Every row comes from one small tree of marks. Brackets hold a mark, then the marks that hang from it, in the order of their numbers. Every link used is in the known rows. Which tree was each row made from?
In the rows, zero is written as 128.
Known rows:
[J793 [J806 J230 [J300 J254]]]: 117; 137; 153; 146; 120; 117; 101; 95; 85; 103; 174; 159; 126; 121; 136; 92; 149
[J300 [J254 [J793 [J806 J230] [J982 J202]]]]: 104; 133; 141; 107; 117; 113; 125; 100; 112; 107; 134; 99; 109; 128; 121; 154; 115
[J793 J982]: 119; 131; 109; 100; 135; 149; 202; 110; 123; 137; 94; 125; 124; 133; 132; 154; 119
[J982 J202 J300]: 144; 126; 101; 117; 150; 152; 109; 174; 165; 164; 140; 145; 153; 137; 125; 109; 124
[J25 [J254 [J793 [J982 J202 J300]]]]: 113; 136; 135; 144; 132; 141; 106; 122; 158; 136; 96; 90; 122; 142; 114; 141; 92
[J793 [J806 [J230 J706]] [J982 J202 J300]]: 178; 134; 148; 117; 120; 138; 153; 160; 111; 146; 115; 128; 157; 129; 151; 100; 137
[J982 J202 [J300 [J254 [J793 [J806 [J230 J706]]]]]]: 144; 127; 128; 116; 133; 125; 76; 169; 153; 136; 148; 128; 142; 131; 120; 116; 124
[J230 [J806 J300]]: 115; 117; 97; 131; 137; 151; 141; 115; 136; 138; 154; 166; 133; 133; 134; 145; 136
[J982 J202]: 125; 129; 95; 129; 133; 184; 156; 129; 147; 178; 142; 155; 148; 138; 127; 122; 109
[J793 J806 [J982 J202 J300]]: 148; 132; 126; 118; 123; 134; 144; 145; 116; 143; 116; 104; 142; 135; 145; 115; 129
[J254 [J793 J982]]: 110; 133; 100; 111; 126; 140; 147; 85; 119; 115; 117; 107; 104; 132; 120; 175; 106
[J25 [J254 [J793 [J806 J300] [J982 J202]]] J706]: 112; 133; 152; 192; 123; 135; 86; 129; 117; 141; 72; 69; 102; 128; 119; 86; 102
[J202 [J982 [J300 [J254 [J793 J806]]]]]: 117; 124; 119; 179; 140; 94; 106; 156; 151; 148; 115; 124; 126; 118; 126; 120; 141
[J793 [J806 [J230 J706]] J982]: 149; 138; 147; 126; 114; 144; 180; 117; 84; 125; 129; 141; 140; 122; 149; 110; 135
[J230 J706 [J806 [J300 [J254 [J793 J982]]]]]: 130; 112; 101; 120; 123; 150; 159; 117; 146; 123; 145; 155; 128; 129; 124; 156; 130
[J300 [J254 [J793 [J806 [J230 J706]] [J982 J202]]]]: 110; 131; 137; 111; 114; 120; 131; 105; 116; 107; 138; 110; 113; 126; 120; 150; 116
[J202 [J982 [J300 J254]]]: 119; 121; 115; 167; 150; 100; 131; 167; 165; 158; 105; 135; 135; 120; 125; 120; 143

Which tree is each row?
136; 130; 149; 121; 133; 126; 135; 106; 122; 110; 138; 178; 128; 122; 124; 109; 146 | [J806 [J230 J706] [J300 J254]]
93; 131; 128; 112; 116; 115; 125; 97; 117; 107; 138; 98; 105; 129; 117; 158; 112 | [J300 [J254 [J793 J806 [J982 J202]]]]
89; 133; 138; 122; 123; 111; 95; 96; 108; 92; 172; 127; 107; 122; 115; 143; 121 | [J300 [J254 [J793 [J806 J230]]]]
146; 130; 148; 111; 122; 124; 139; 100; 124; 113; 110; 144; 121; 128; 123; 132; 132 | [J806 [J230 J706] [J300 [J254 [J793 [J982 J202]]]]]
123; 132; 140; 110; 127; 101; 131; 133; 105; 105; 129; 104; 125; 125; 137; 124; 138 | [J793 J806 [J982 [J300 J254]]]
157; 134; 156; 119; 105; 131; 169; 112; 99; 133; 99; 119; 137; 132; 145; 109; 135 | [J793 [J806 [J230 J706] [J300 J254]] [J982 J202]]
137; 137; 129; 127; 108; 132; 124; 81; 97; 118; 117; 104; 113; 133; 134; 145; 119 | [J254 [J793 [J806 J230 J300] [J982 J202]]]
133; 133; 130; 118; 128; 117; 137; 133; 102; 115; 130; 117; 131; 127; 141; 116; 138 | [J793 J806 [J982 J300]]
140; 131; 150; 112; 125; 116; 135; 94; 118; 99; 116; 150; 116; 125; 122; 133; 137 | [J806 [J230 J706] [J300 [J254 [J793 J982]]]]
101; 133; 144; 176; 136; 138; 101; 135; 127; 137; 71; 76; 100; 126; 113; 103; 97 | [J25 [J254 [J793 J982]] J706]
137; 111; 99; 123; 120; 157; 161; 123; 152; 139; 137; 151; 134; 133; 125; 155; 126 | [J230 J706 [J806 [J300 [J254 [J793 [J982 J202]]]]]]
107; 128; 124; 117; 144; 97; 62; 142; 135; 94; 169; 126; 117; 123; 113; 128; 134 | [J982 [J300 [J254 [J793 J806]]]]
167; 133; 158; 110; 119; 121; 148; 161; 113; 134; 113; 115; 150; 128; 145; 107; 137 | [J793 [J806 [J230 J706]] [J982 J202 [J300 J254]]]
118; 122; 113; 168; 147; 97; 117; 158; 162; 152; 104; 124; 127; 120; 122; 130; 139 | [J202 [J982 [J300 [J254 J793]]]]
125; 111; 100; 131; 129; 159; 154; 125; 150; 131; 165; 180; 138; 127; 124; 137; 136 | [J230 J706 [J806 [J300 J254]]]
156; 134; 162; 103; 122; 110; 137; 156; 108; 132; 105; 104; 145; 130; 148; 115; 137 | [J793 [J806 J230] [J982 J202 [J300 J254]]]
137; 128; 132; 113; 136; 115; 72; 165; 150; 136; 143; 117; 137; 132; 122; 122; 124 | [J982 J202 [J300 [J254 [J793 [J806 J230]]]]]
136; 113; 89; 139; 129; 177; 159; 125; 146; 143; 168; 192; 144; 128; 129; 129; 136 | [J230 J706 [J806 J300]]
115; 115; 106; 109; 127; 135; 143; 112; 141; 136; 123; 124; 122; 138; 129; 170; 127 | [J230 [J806 [J300 [J254 [J793 [J982 J202]]]]]]
133; 125; 129; 178; 137; 98; 112; 165; 149; 148; 118; 139; 135; 116; 129; 111; 145 | [J202 [J982 [J300 [J254 [J793 [J806 [J230 J706]]]]]]]
124; 129; 134; 116; 142; 101; 67; 150; 133; 96; 170; 141; 125; 120; 117; 119; 136 | [J982 [J300 [J254 [J793 [J806 [J230 J706]]]]]]
